Each row comes from the steps of one walk. Every step used is in the known rows, and no mark comes twice. Write the walk behind each row, first mark first.
Known rows:
vefefu -> tedaz -> kitarem -> bukup -> fomak: [ 0.68  1.89 -1.35  2.04 -2.65  1.23  1.35  0.91  6.36  3.95  0.67 -3.02
  0.73  3.17  0.15  1.46  1.84  5.65  2.23 -1.52 -1.04  0.43  0.03  0.52]
sode -> tedaz -> kitarem -> bukup -> sebe: [-0.63 -0.67 -3.21  2.72 -1.06  0.39  0.66  0.46  6.22  0.92  1.25 -0.46
 -0.19  5.77  2.46  2.02  2.60  2.94  1.74 -1.22 -1.19 -1.58  2.09 -0.37]
sebe -> tedaz -> sode: [-1.30 -0.41  0.67  0.16  0.36 -0.25  1.44 -1.25  5.39 -0.08 -0.94  1.55
  1.00  4.21 -2.06  0.86 -0.51 -1.38  2.09 -0.06  0.77  0.27  1.78 -1.30]
kitarem -> tedaz: [ 0.28  0.38  0.45  1.10  0.50  0.56 -0.11 -1.00  0.75  1.90 -1.04 -0.64
  0.34  3.45 -0.20  0.63  0.86  1.53 -0.50 -0.63  0.17  0.38  0.12  0.23]
fomak -> bukup -> sebe: [-1.88 -2.18 -0.95  0.30 -1.32  0.33 -0.70  2.42 -0.91  0.57 -0.50  2.10
  0.25  2.54 -1.37 -0.40 -0.41  1.60 -0.34 -0.87  0.24  0.29  1.80 -3.94]
bukup -> kitarem -> tedaz -> sode: [-1.65 -2.73  0.23  0.63  1.06  1.63  1.57 -0.70  2.21 -0.44 -2.10 -1.19
 -0.95  6.86  0.08  0.63  1.01  1.31  0.66 -0.81  2.02  0.15  2.14 -0.92]
vefefu -> tedaz -> sode -> bukup -> sebe: [-3.11 -0.24 -0.37  1.47  0.02  0.25  1.25 -1.33  1.69 -3.33  0.95 -0.68
  1.53  4.08 -0.04 -2.14  1.02  0.62  1.67 -1.90  0.54 -0.22  1.49 -3.95]
sebe -> bukup -> kitarem -> tedaz -> sode: [-2.00 -3.14  0.27  2.31  1.56  1.62  0.42 -0.64  3.92 -1.96 -1.45 -0.61
 -0.53  6.55  0.51  0.46  2.71  0.55 -0.11 -0.79  0.60  0.45  3.22 -1.38]
fomak -> tedaz -> kitarem -> bukup -> sode: [ 0.55  0.48 -1.92  1.23 -1.76 -0.46 -0.31  1.36  4.20  4.11  0.71 -1.42
  0.46  0.45  0.65  1.97 -0.17  1.53  1.32 -2.63  0.77 -1.00 -0.12  1.84]
sode -> tedaz -> vefefu: [ 0.35  4.01 -1.08  0.07  1.46 -1.81  2.38  0.43  0.16 -2.29  1.02  0.95
  1.33  5.39 -0.70  0.16 -1.06  1.68  1.32  1.30 -0.54 -2.17  0.90  1.02]
bukup -> kitarem: [-1.90 -3.73  0.13 -0.02 -0.32  1.66  0.51  1.04 -0.77 -0.45 -0.63  0.02
 -0.46  1.71  1.99  0.35  0.81  1.37  0.02 -0.14  0.86 -0.89  0.10 -1.44]
sode -> bukup -> sebe -> tedaz -> vefefu: [-2.00 -1.63  0.37  2.12  0.76  0.54  2.47  0.10  0.82 -4.70  0.75  2.99
  4.19  5.69  2.57 -0.18  1.04  1.46  1.95  0.23 -1.19 -1.64  0.69 -6.51]
kitarem -> tedaz -> sode -> bukup -> fomak: [ 0.78  1.26 -0.25  0.25  1.45  1.14  3.60 -1.98 -0.15 -2.79 -1.44 -1.63
  1.46  2.87 -0.50  0.21  0.81  3.62  0.68 -1.46 -0.10  0.41  0.59 -1.28]
kitarem -> bukup -> sode: [-0.60 -2.58 -1.79  1.62 -1.43  0.15  0.61 -0.76  4.70  5.80  1.13 -0.95
 -0.60  1.09  0.14  1.34 -1.41  0.60  0.29 -0.94 -0.24 -1.04 -0.03 -0.59]
kitarem -> tedaz -> sode -> bukup: [-0.93  0.88 -0.45  1.04  2.10  0.18  1.89 -2.90 -0.10 -2.54 -0.75 -0.05
  1.20  2.40 -0.82  0.39  1.25  0.78  0.56 -1.29  0.87 -0.15  1.30 -0.15]
fomak -> tedaz: [-0.16  2.41  0.80 -1.35 -0.47 -0.55 -1.09  1.90 -2.71  1.66 -0.23  0.13
  0.85 -0.29 -1.04 -0.75 -0.03  1.06 -0.19 -2.09  1.40 -0.06 -0.14  1.05]
sode -> bukup -> kitarem: [-2.97 -4.05 -0.46  0.31  0.21  1.70  1.19 -0.05 -3.72 -3.45  0.02  1.17
  1.25 -1.02  2.61  0.22  1.88  2.51  0.08 -0.94  0.67 -1.79 -0.44 -1.56]
tedaz -> sode -> bukup -> sebe: [-2.08 -1.61 -0.89  0.74  1.15  0.75  1.90 -1.08  0.07 -5.73  0.40  0.02
  0.85  2.16  1.58 -1.31  0.93 -0.80  0.91 -0.99  0.37 -0.42  1.89 -4.06]
vefefu -> tedaz -> sode -> bukup: [-2.23  2.33 -0.29  0.70  0.63 -0.65  1.49 -1.74  0.77 -2.55  0.82 -0.41
  1.57  0.78 -1.98 -1.14  0.36  0.69  1.76 -1.51  0.85 -0.36  0.83 -0.34]
bukup -> fomak -> tedaz: [ 1.26  2.96  1.07 -2.22 -1.25  0.17  0.64  2.65 -2.57  2.04 -0.98 -1.47
  1.01  0.44 -0.69 -0.78 -0.64  3.88 -0.11 -2.19  0.41  0.53 -0.75 -0.07]
bukup -> kitarem -> tedaz: [-1.37 -3.48  0.56  0.99  0.03  2.15  0.27  0.00  0.02  1.23 -1.62 -0.45
 -0.18  4.98  1.28  0.79  1.74  2.97 -0.31 -0.94  0.93 -0.48  0.21 -0.95]
vefefu -> tedaz: [-1.05  1.16  0.40  0.78 -1.16 -0.27 -0.74  0.02  1.81  2.42  0.60 -0.73
  0.66  1.52 -1.60 -0.93  0.21  1.64  0.74 -0.92  0.26  0.03 -0.42  0.07]
sode -> tedaz -> kitarem: [ 1.29  2.05 -1.95  0.47  0.38 -1.12  0.59 -0.08  2.64 -3.16  0.26  0.61
  0.29  1.62  0.73  2.04  1.34  1.89  1.63 -0.13 -1.12 -1.42  0.49  3.07]
vefefu -> tedaz -> sode -> bukup -> kitarem: [-4.19 -1.78 -0.35  0.74  0.16  0.85  1.94 -1.07 -0.09 -3.31  0.30 -0.32
  1.21  2.74 -0.29 -0.95  1.07  2.27  1.91 -1.67  1.92 -1.42  0.83 -1.38]

Write each row's walk:
[-2.21 -0.76  0.01  0.59  0.88 -0.25  1.97 -2.28  2.14 -3.17 -0.26  2.73
  2.54  1.33 -1.15  0.84  0.64 -0.20  2.08 -0.79  0.28 -0.63  1.23 -1.68]
sebe -> tedaz -> sode -> bukup
[-1.72 -2.54 -0.66  1.15  0.06  1.06  0.72 -0.34 -2.07 -3.66  0.66  0.59
  1.45  0.26  3.01 -1.04  1.72  0.90  0.09 -1.20 -0.68 -0.84  0.09 -4.14]
sode -> bukup -> sebe
[ 1.19  2.55  0.37  1.28  1.77 -0.04  1.58 -0.02  0.50 -0.48 -0.43 -0.44
  1.52  6.38 -0.24  0.35  0.01  1.50  0.42  0.91  0.13 -0.32  0.56 -0.68]
kitarem -> tedaz -> vefefu
[-2.12 -2.87  0.71  0.98 -0.20  0.55  1.18 -0.61  6.36 -0.80 -0.91  1.23
  0.68  7.54  0.25 -0.12  0.11 -1.29  1.99 -0.47  0.33  0.46  2.56 -5.22]
bukup -> sebe -> tedaz -> sode
[-1.26  2.40  0.18  0.53 -0.05 -0.77  0.58 -0.85  3.61  0.36  0.15 -1.37
  0.06  3.71 -2.80 -1.18 -0.78 -0.25  1.83 -0.76  1.30  0.49  1.44  0.16]
vefefu -> tedaz -> sode
[ 0.24  1.89 -3.12  1.94 -0.65 -0.55  0.68 -0.26  5.22  1.97  1.25  0.39
  0.00  2.51  0.48  3.02  1.88  2.91  1.79 -0.91 -0.95 -1.52  1.38  3.17]
sode -> tedaz -> kitarem -> bukup
[ 1.05 -0.91 -2.60  2.33  0.23 -1.84  0.15 -0.68  6.54 -4.01  1.10  0.67
  0.39  1.28  1.89  2.10  1.20  0.37  0.99 -0.38 -3.00 -1.76  0.52  2.06]
sebe -> bukup -> sode -> tedaz -> kitarem
[-0.34  1.59 -2.80  1.67  0.00 -1.75  3.30 -0.23  5.18  3.80  2.12  0.06
  0.78  6.29 -0.55  1.69 -2.68  2.19  1.55  0.28 -0.89 -3.25  0.84  0.39]
kitarem -> bukup -> sode -> tedaz -> vefefu
[ 0.63  0.18 -2.15  2.30 -0.76  0.66  0.32  0.16  4.44  1.75  0.81 -0.57
 -0.04  0.52  1.32  2.55  1.95  1.23  1.26 -0.47 -0.27 -0.07  0.99  1.38]
tedaz -> kitarem -> bukup
[-3.10 -3.52 -1.04 -0.59 -1.21  0.81 -0.07  2.58 -2.94  0.45 -1.13  2.92
  0.06  1.24 -1.89  0.82 -0.22  3.05 -0.04 -0.70  1.54 -0.77  1.18 -1.59]
fomak -> bukup -> kitarem
[-1.20 -3.66 -0.52  2.51 -0.40  1.26  0.71 -0.56  3.62 -5.35  0.02  2.63
  3.21  2.23  3.96  1.46  3.58  1.53  2.22 -1.03 -1.51 -0.94  0.04 -4.22]
sode -> bukup -> sebe -> tedaz -> kitarem
[-0.95 -1.09 -2.79  1.47 -1.22 -1.17  1.37 -0.83  5.34  6.36  1.51 -0.06
 -0.49  3.13 -0.54  1.98 -1.62  2.24  0.53 -1.49 -0.69 -2.45  0.39  1.47]
kitarem -> bukup -> sode -> tedaz
[-2.94 -3.09 -0.71  0.07  1.29  1.34  2.70 -1.01 -1.50 -5.74 -0.28  0.47
  0.64  0.97  1.38  0.00  0.96  0.60  1.19 -0.62  1.53 -1.36  1.40 -1.64]
tedaz -> sode -> bukup -> kitarem
[ 0.70 -2.06 -2.72  2.61 -1.30  0.14  1.03 -0.59  6.94  2.28  1.02 -1.27
 -0.38  0.89  1.74  2.77  0.09  0.54  1.41 -0.54 -0.77 -1.09  0.11  0.73]
tedaz -> kitarem -> bukup -> sode
[ 0.86  2.28  0.93 -0.60 -0.63  0.19 -0.50  2.96 -0.58  0.60 -0.50 -0.98
  1.49 -0.11 -0.05 -0.91  1.49  3.05 -0.79 -2.30 -0.98  1.07  0.27 -0.36]
sebe -> bukup -> fomak -> tedaz
[-0.20 -2.91 -0.63  1.85 -0.05 -0.77 -0.46 -0.49  3.84 -0.73  0.76  0.12
 -0.04 -0.10  1.03  0.15  0.07 -1.45 -0.61 -0.16 -2.00 -0.36  0.08 -1.13]
sebe -> bukup -> sode
[ 0.34  2.47  0.48 -1.85 -0.56  0.36  1.46  1.68 -5.61 -0.94 -0.27 -0.47
  2.74 -2.33  0.06 -0.77  0.69  4.81 -0.18 -2.89  0.08 -0.53 -1.53 -0.45]
sode -> bukup -> fomak -> tedaz
[-1.87 -0.92 -0.54  0.73  0.48  0.85  1.58  2.44 -1.87  0.21 -1.67  2.34
  1.51  7.40 -1.77  1.07 -0.29  4.51  0.42  0.26  1.66 -1.03  1.77 -2.18]
fomak -> bukup -> kitarem -> tedaz -> vefefu
[ 0.84  4.99  0.31 -1.73  0.66 -0.25  3.31  2.19 -5.99 -3.65  0.24 -0.39
  4.07  0.89  0.45 -1.08 -0.36  4.77  0.77 -1.20  0.06 -1.10 -1.07 -1.60]
sode -> bukup -> fomak -> tedaz -> vefefu
[-1.24  0.82 -0.91  0.04  1.71 -0.19  2.10 -1.80 -0.92 -4.98  0.31  0.52
  0.99 -0.75 -0.68 -0.16  0.39 -0.91  1.02 -0.47  0.58 -0.47  1.12 -0.23]
tedaz -> sode -> bukup
[-1.80 -3.73  0.92  1.39 -1.24  0.90 -0.18  0.15  4.21  1.16 -0.56  1.71
  1.39  5.25  1.48  0.00  1.14  0.63  0.98 -0.60 -0.88  0.03  0.80 -5.12]
bukup -> sebe -> tedaz
[-1.62 -1.54 -0.12  1.59  2.09  1.73  3.03 -0.26 -3.22 -3.98 -0.31  0.68
  2.72  5.58  2.34  0.63  1.79  3.81  0.55 -0.09  0.75 -2.09  0.07 -2.58]
sode -> bukup -> kitarem -> tedaz -> vefefu
[ 0.84  5.14 -0.21 -0.45 -0.84  0.37  2.70  3.62 -0.31  4.34  0.48 -1.81
  2.02  4.79 -0.87 -0.06 -0.96  4.99  0.98 -1.37  0.69 -0.30  0.69 -0.81]
kitarem -> bukup -> fomak -> tedaz -> vefefu
[-0.34 -0.71 -2.28  3.28 -2.47 -0.29  0.20 -0.53  8.57  4.83  1.67 -1.94
  0.32  2.48  0.23  1.89  0.26  2.25  2.12 -1.61 -0.50 -1.02 -0.41  0.77]
vefefu -> tedaz -> kitarem -> bukup -> sode
[-4.11 -4.67  0.13  0.57  0.58  1.44  2.51 -1.49  1.48 -3.96 -0.88  2.78
  2.07  3.09  0.59  1.09  1.22  1.25  2.24 -0.89  1.17 -1.53  1.24 -2.94]
sebe -> tedaz -> sode -> bukup -> kitarem
[-0.88 -1.91 -1.63 -0.14 -1.47 -1.26  0.05  1.10  0.17  1.89 -0.32  2.23
  0.23 -0.44 -2.88  0.84 -2.90  0.96 -0.02 -0.60  0.07 -0.69 -0.04 -1.01]
fomak -> bukup -> sode
[-1.60 -1.27 -0.45  1.96  1.57  1.24  1.86 -2.08  0.71 -3.63 -0.63 -0.58
  1.05  5.37  1.21 -0.54  1.86  0.47  0.59 -1.69  0.54  0.02  2.11 -3.83]
kitarem -> tedaz -> sode -> bukup -> sebe
[-0.07 -0.71 -1.69 -0.04 -0.46 -1.81  1.19 -1.04  2.70  1.36  0.70  0.51
 -0.27  2.23 -0.36  0.82 -2.08  0.92  0.56 -0.54 -1.06 -2.27 -0.83  1.20]
bukup -> sode -> tedaz
[ 1.91  0.60 -1.92  1.39 -1.49  1.56  1.96  1.05  4.74  1.70  0.08 -1.99
  0.04  1.62  1.76  2.47  1.74  4.03  1.41 -0.70 -1.24  0.48  0.35  0.34]
tedaz -> kitarem -> bukup -> fomak
